Each row was made from one walk, in order. Every step used is in the known rows, and no mark comes twice. Write each row's walk.
Known rows
S -> D -> K -> Y -> J: [ 1.70  0.09  0.97 -0.19 -2.61 -0.24 -2.96 -1.03 -0.93  1.01  1.59  3.68
  1.58 -2.05  0.06  1.20  2.01 -0.09 -5.48 -3.31  1.67]
S -> Y -> D -> K -> L: [ 0.95 -0.01  0.72  3.00 -1.66  0.02 -4.29 -0.68  0.29  1.01  2.44 -0.55
 -0.21 -1.05  0.33  3.49 -0.11  0.84 -2.10 -6.07 -0.39]
K -> Y -> D: [ 0.30 -1.27  0.53  1.12 -1.46  0.14 -0.45 -2.67 -2.08  1.33  0.00  4.46
  2.20 -1.18 -3.12  1.30 -0.28  0.16 -3.69 -1.96  1.54]
Y -> D: [-0.06 -1.19  0.25  2.30 -2.39 -0.09 -1.20 -1.92 -1.63  1.45  1.30  2.51
  1.61 -0.87 -2.80  2.21 -0.80  0.47 -2.59 -2.23  0.92]
D -> Y: [-0.75 -0.54 -0.29  0.57 -1.54 -1.78 -2.75 -2.80 -0.26  1.88  1.68  2.15
  2.36 -1.33 -1.97  2.90  0.50  0.32 -3.10 -0.11  0.78]
J -> D -> S: [ 0.25 -2.01 -0.14 -0.21 -1.65 -3.06  0.61 -3.75 -1.10  3.28  1.65  3.23
  1.04 -0.09 -3.49  1.76  0.26  0.64 -4.98  0.05  0.04]
D -> K -> J: [ 1.08 -1.12 -0.96 -0.31 -1.23  0.30 -3.08 -2.09 -1.01  1.03 -0.79  2.24
  1.93  0.09  1.02  2.06  1.92  0.98 -2.64  1.08  0.02]
J -> D -> S -> Y: [-0.46 -1.64  0.93  0.59 -0.97 -3.06 -0.30 -5.56 -0.83  3.97  2.74  2.69
 -0.21  0.16 -3.40  1.59 -1.37  1.07 -4.45 -2.47  0.58]
D -> Y -> J -> K: [ 1.08 -0.62  1.46  0.51 -2.08 -2.39 -3.95 -2.89  0.34  1.81  3.40  4.11
  3.84 -1.72 -0.83  2.12 -0.23  0.45 -5.86 -0.91  0.08]
J -> D -> K -> L: [ 3.00 -0.27 -0.96 -0.81 -2.69 -1.23 -3.20  0.22  0.78  0.78  0.67  0.30
 -0.20 -0.81  0.86  3.41  2.10  0.73 -2.98 -2.15 -1.57]
Y -> J -> K: [ 1.68 -0.46  1.25 -0.23 -2.41 -0.71 -2.50 -1.78  0.49  0.83  2.36  3.29
  3.05 -0.70  0.60  1.07 -0.64  0.00 -3.88 -1.52 -0.08]
K -> J -> D: [ 1.30 -2.78 -0.53 -0.12 -1.64 -1.30 -0.39 -4.22 -1.66  2.38 -0.71  4.14
 -0.54 -0.19 -2.19  1.91 -0.90  1.61 -3.61  0.93  0.26]
S -> D -> K: [ 0.49  0.18  0.15  0.62 -2.46  0.16 -4.19 -0.55 -0.26  1.20  1.44 -0.31
  0.89 -0.50  1.40  3.53  1.16 -0.72 -2.91 -2.84  0.50]
Y -> D -> K: [ 1.15 -0.37 -0.20  1.21 -2.75  0.09 -3.51 -0.60 -1.75  1.36  1.23  2.04
  2.97 -0.37 -1.13  3.25  1.35  0.98 -3.36 -2.00  0.67]
K -> Y: [ 0.17 -0.18 -0.06 -1.00 -1.03  0.27 -0.57 -2.72 -0.63  0.70 -0.54  3.24
  2.06 -0.34 -0.96  0.57  0.45 -0.52 -2.16 -0.59  1.19]
S -> Y -> J -> K -> L: [ 1.51 -0.21  2.30  1.25 -1.28 -0.53 -3.24 -1.81  2.57  0.46  3.44  0.71
 -0.09 -1.27  2.03  1.28 -2.04  0.07 -2.49 -5.66 -0.96]
S -> J -> K -> D: [ 1.10  1.21  1.64 -1.70 -2.43 -0.67 -0.69 -2.13  0.63  1.45  1.71  3.15
  1.80 -0.97  1.82  2.86 -0.77 -2.46 -3.88 -0.92  0.86]
D -> K -> Y -> J: [ 2.35  0.53 -0.16 -1.85 -2.32 -0.19 -2.50 -1.06 -1.07  0.66  0.62  4.97
  3.80 -1.37 -0.28  0.32  3.00  0.83 -4.57 -1.35  1.28]
K -> J: [-0.26 -2.07 -0.42  0.66 -0.70  0.08 -0.85 -3.33 -1.03  0.98 -0.48  2.62
  0.38 -0.34 -0.71  1.37 -0.55  0.72 -1.83  0.95  0.44]
S -> J -> D -> K -> Y: [ 2.71  1.66 -0.03 -3.38 -3.79 -1.52 -1.94 -1.61 -0.50  2.11  0.65  4.31
  1.70 -1.40 -0.26  2.84  2.39 -1.01 -5.99 -1.65  1.42]
K -> D: [ 0.18 -0.66 -0.22 -0.51 -1.23 -0.31  0.37 -2.52 -1.19  1.38 -0.17  3.08
  1.37 -0.42 -0.88  1.37  0.11 -0.02 -1.50  0.02  1.34]
K -> Y -> J -> D: [ 2.41 -1.01  0.15 -1.76 -2.67 -1.71  0.13 -3.23 -1.47  2.01  0.70  6.79
  1.48 -1.45 -3.47 -0.16  0.42  1.43 -5.44 -1.28  1.54]
Y -> J: [ 0.69 -0.33 -0.05 -0.07 -2.68 -0.52 -1.20 -1.48 -0.43  1.00  2.01  3.29
  1.78 -1.43 -1.53  0.25  0.12  1.02 -2.64 -1.69  1.07]
J -> D: [ 1.24 -0.98 -0.49 -0.83 -2.59 -1.57 -1.11 -2.69 -0.80  2.14  0.50  2.77
  0.52 -0.03 -2.15  2.05 -0.45  0.88 -3.00 -0.80  0.18]

Which walk is each row?
[ 0.98  0.09  2.16  0.46 -1.69 -0.79 -3.42 -3.59  0.88  1.43  3.17  2.63
  2.06 -0.35  0.56  0.82 -2.14  0.42 -3.44 -4.03  0.53]
S -> Y -> J -> K
[ 1.38 -0.44  0.71  0.42 -1.05 -0.04 -2.64 -0.35  2.50 -0.43  1.08 -0.73
  0.62 -0.19  2.86  2.63 -0.58 -1.45 -1.41 -2.44 -2.04]
J -> K -> L
[ 1.10 -1.06  2.52  2.76 -1.85 -2.04 -4.05 -1.13  2.02  1.08  4.46  0.84
 -0.36 -3.48  0.81  3.63 -0.94 -0.89 -5.78 -4.48 -0.88]
S -> D -> Y -> J -> K -> L
[ 0.64 -1.01  2.45  2.05 -2.30 -2.33 -4.19 -2.78  0.51  2.16  4.35  2.85
  1.76 -2.55 -0.50  3.10 -1.33 -0.48 -6.69 -3.01  0.43]
S -> D -> Y -> J -> K
[-1.59 -1.26  1.08  0.88  0.48 -1.85  1.11 -5.19 -1.10  3.33  2.00  3.25
  0.87 -0.28 -2.07  0.86 -0.79  0.39 -2.98 -1.68  1.44]
K -> D -> S -> Y
[ 2.45  1.58 -0.41 -2.56 -4.76 -1.72 -3.02 -0.89  0.00  2.26  1.89  2.38
  1.02 -1.26  0.24  3.91  1.84 -0.67 -4.92 -1.87  0.79]
S -> J -> D -> K
[-0.21 -0.58  2.59  1.54 -2.56 -1.93 -0.59 -2.83 -0.11  2.71  4.28  3.20
  2.32 -1.44 -1.35  3.48 -1.13 -2.07 -6.63 -2.30  0.31]
Y -> D -> S -> J -> K
[-0.03 -0.60  0.36  0.79 -2.46 -2.32 -2.30 -2.45 -0.68  1.85  3.08  4.07
  2.59 -2.61 -2.97  1.37  0.46  1.45 -4.63 -0.87  1.29]
D -> Y -> J
[-1.27 -0.72  0.85  2.30 -1.71 -1.69 -3.11 -2.92 -0.38  2.25  2.70  0.84
  0.30 -2.04 -1.73  3.77 -0.64 -0.61 -3.96 -2.32  1.25]
S -> D -> Y
[ 0.09  0.35  2.22 -1.56 -1.31 -1.84  0.00 -3.31  0.84  2.12  2.37  3.93
  2.82 -1.11  0.39  1.66  0.42 -2.96 -6.47 -0.83  0.58]
D -> S -> J -> K -> Y
[-0.60 -2.21  1.07  1.83 -0.58 -1.23  1.34 -3.76 -2.36  2.62  1.38  5.20
  2.71 -1.03 -4.41  1.02  0.40  0.07 -5.51 -1.15  1.13]
K -> Y -> D -> S
[-0.41 -0.74 -0.19  0.21 -0.95 -1.99 -0.85 -3.49 -1.37  2.15  1.22  3.91
  2.39 -1.68 -2.26  2.52  0.66  0.40 -3.48  0.79  1.59]
K -> D -> Y
[ 2.58 -0.12 -1.00 -1.57 -3.12 -1.45 -3.45 -1.43 -0.93  2.12  0.44  2.33
  1.97  0.19 -0.44  3.05  1.91  1.16 -3.85 -0.65 -0.16]
J -> D -> K
[ 0.44 -0.78  0.45  0.33 -1.88 -2.44 -0.64 -3.01 -1.55  2.38  2.45  5.90
  2.70 -2.88 -3.27  1.25  0.69  1.48 -5.02 -0.04  2.00]
K -> D -> Y -> J
[ 2.04 -1.16  0.08 -0.73 -3.58 -2.00 -0.71 -2.46 -1.19  2.12  1.87  4.93
  0.78 -1.26 -3.07  0.77 -0.32  1.82 -4.50 -1.66  0.83]
Y -> J -> D
[ 1.94 -0.72  1.34 -0.78 -1.81 -0.91 -0.72 -2.43 -0.38  1.28  1.69  5.20
  3.04 -0.75  0.18  0.76 -0.37  0.10 -4.30 -0.76  0.55]
Y -> J -> K -> D
[ 0.76 -2.94 -0.28  0.59 -1.36 -2.90 -1.66 -5.28 -1.65  3.18  0.55  4.91
  0.47 -1.50 -3.50  3.05 -0.38  2.09 -5.54  1.68  0.53]
K -> J -> D -> Y
[ 3.07  0.06  0.38  0.09 -2.79 -1.80 -3.71 -1.05  0.95  1.76  3.00  1.85
 -0.89 -1.71  0.11  2.01  0.67  2.21 -4.02 -5.55 -0.44]
S -> Y -> J -> D -> K -> L
[ 0.16 -1.14  2.67  1.11 -0.61 -2.43 -1.84 -4.61  0.49  2.87  4.40  3.29
  2.36 -0.35 -0.67  0.46 -1.54  0.39 -5.26 -3.30  0.27]
D -> S -> Y -> J -> K
[-1.05 -1.07  1.52  1.47 -1.14 -2.28 -0.34 -4.36 -0.40  2.90  4.06  3.44
  1.11 -1.06 -2.80 -0.02 -0.82  1.34 -4.06 -3.32  1.17]
D -> S -> Y -> J
[ 1.33 -0.43  0.95 -1.33 -0.65  0.02 -1.92 -2.99  0.44  0.75 -0.27  3.23
  3.24  0.50  1.24  1.14 -0.37 -1.48 -3.50 -0.54 -0.06]
J -> K -> Y
[-1.12 -0.39  1.44  2.01 -3.06 -1.87  0.74 -2.51 -1.00  2.81  3.76  3.27
  1.10 -2.18 -3.37  2.79 -0.38 -1.14 -5.44 -2.52  1.58]
Y -> D -> S -> J
[ 3.27 -0.32 -0.54 -1.62 -3.93 -1.96 -3.11 -1.07 -1.14  2.15  1.91  4.37
  2.20 -1.05 -1.39  1.81  2.10  2.13 -5.44 -1.45  0.39]
Y -> J -> D -> K
[ 0.69 -1.03 -0.23  0.03 -2.43 -3.35 -2.30 -3.70 -0.99  2.99  1.71  3.50
  1.34 -1.35 -3.63  3.39  0.09  1.28 -4.84  0.04  0.55]
J -> D -> Y
[-0.84  0.21  0.83 -0.71 -1.71 -1.87  2.34 -2.94 -0.50  2.88  2.55  3.93
  0.89 -1.90 -1.55  1.84  0.82 -1.58 -4.49 -0.32  1.75]
K -> D -> S -> J
[-0.84 -0.44  1.84  1.06 -1.93 -1.55  1.79 -3.20 -1.50  2.77  2.68  5.26
  1.70 -2.62 -3.76  1.82  0.29 -1.46 -6.67 -2.21  2.15]
K -> Y -> D -> S -> J
[-0.09  0.27  1.80 -0.72 -2.06 -1.93 -0.79 -2.69  1.44  2.15  3.42  1.96
  2.24 -0.75  0.84  2.65 -0.19 -2.67 -5.27 -1.03 -0.18]
D -> S -> J -> K
[ 0.47  0.20  0.78  2.12 -2.02 -0.16 -4.44 -2.48 -1.20  1.92  2.04  1.33
  2.16 -0.08 -1.18  3.27 -0.12  1.27 -2.95 -4.62  1.15]
S -> Y -> D -> K
[ 1.26 -0.67  0.82 -0.64 -0.89 -0.43 -1.12 -2.74 -0.11  1.20  0.26  2.98
  2.72  0.28  1.20  2.08 -0.78 -1.03 -2.69  0.06  0.13]
J -> K -> D
[ 1.16 -2.14 -0.19  1.92 -1.66  0.30 -2.83 -2.33 -2.46  1.56 -0.28  3.33
  1.93 -0.59 -1.15  3.10  1.07  1.66 -4.06 -0.22  0.47]
Y -> D -> K -> J
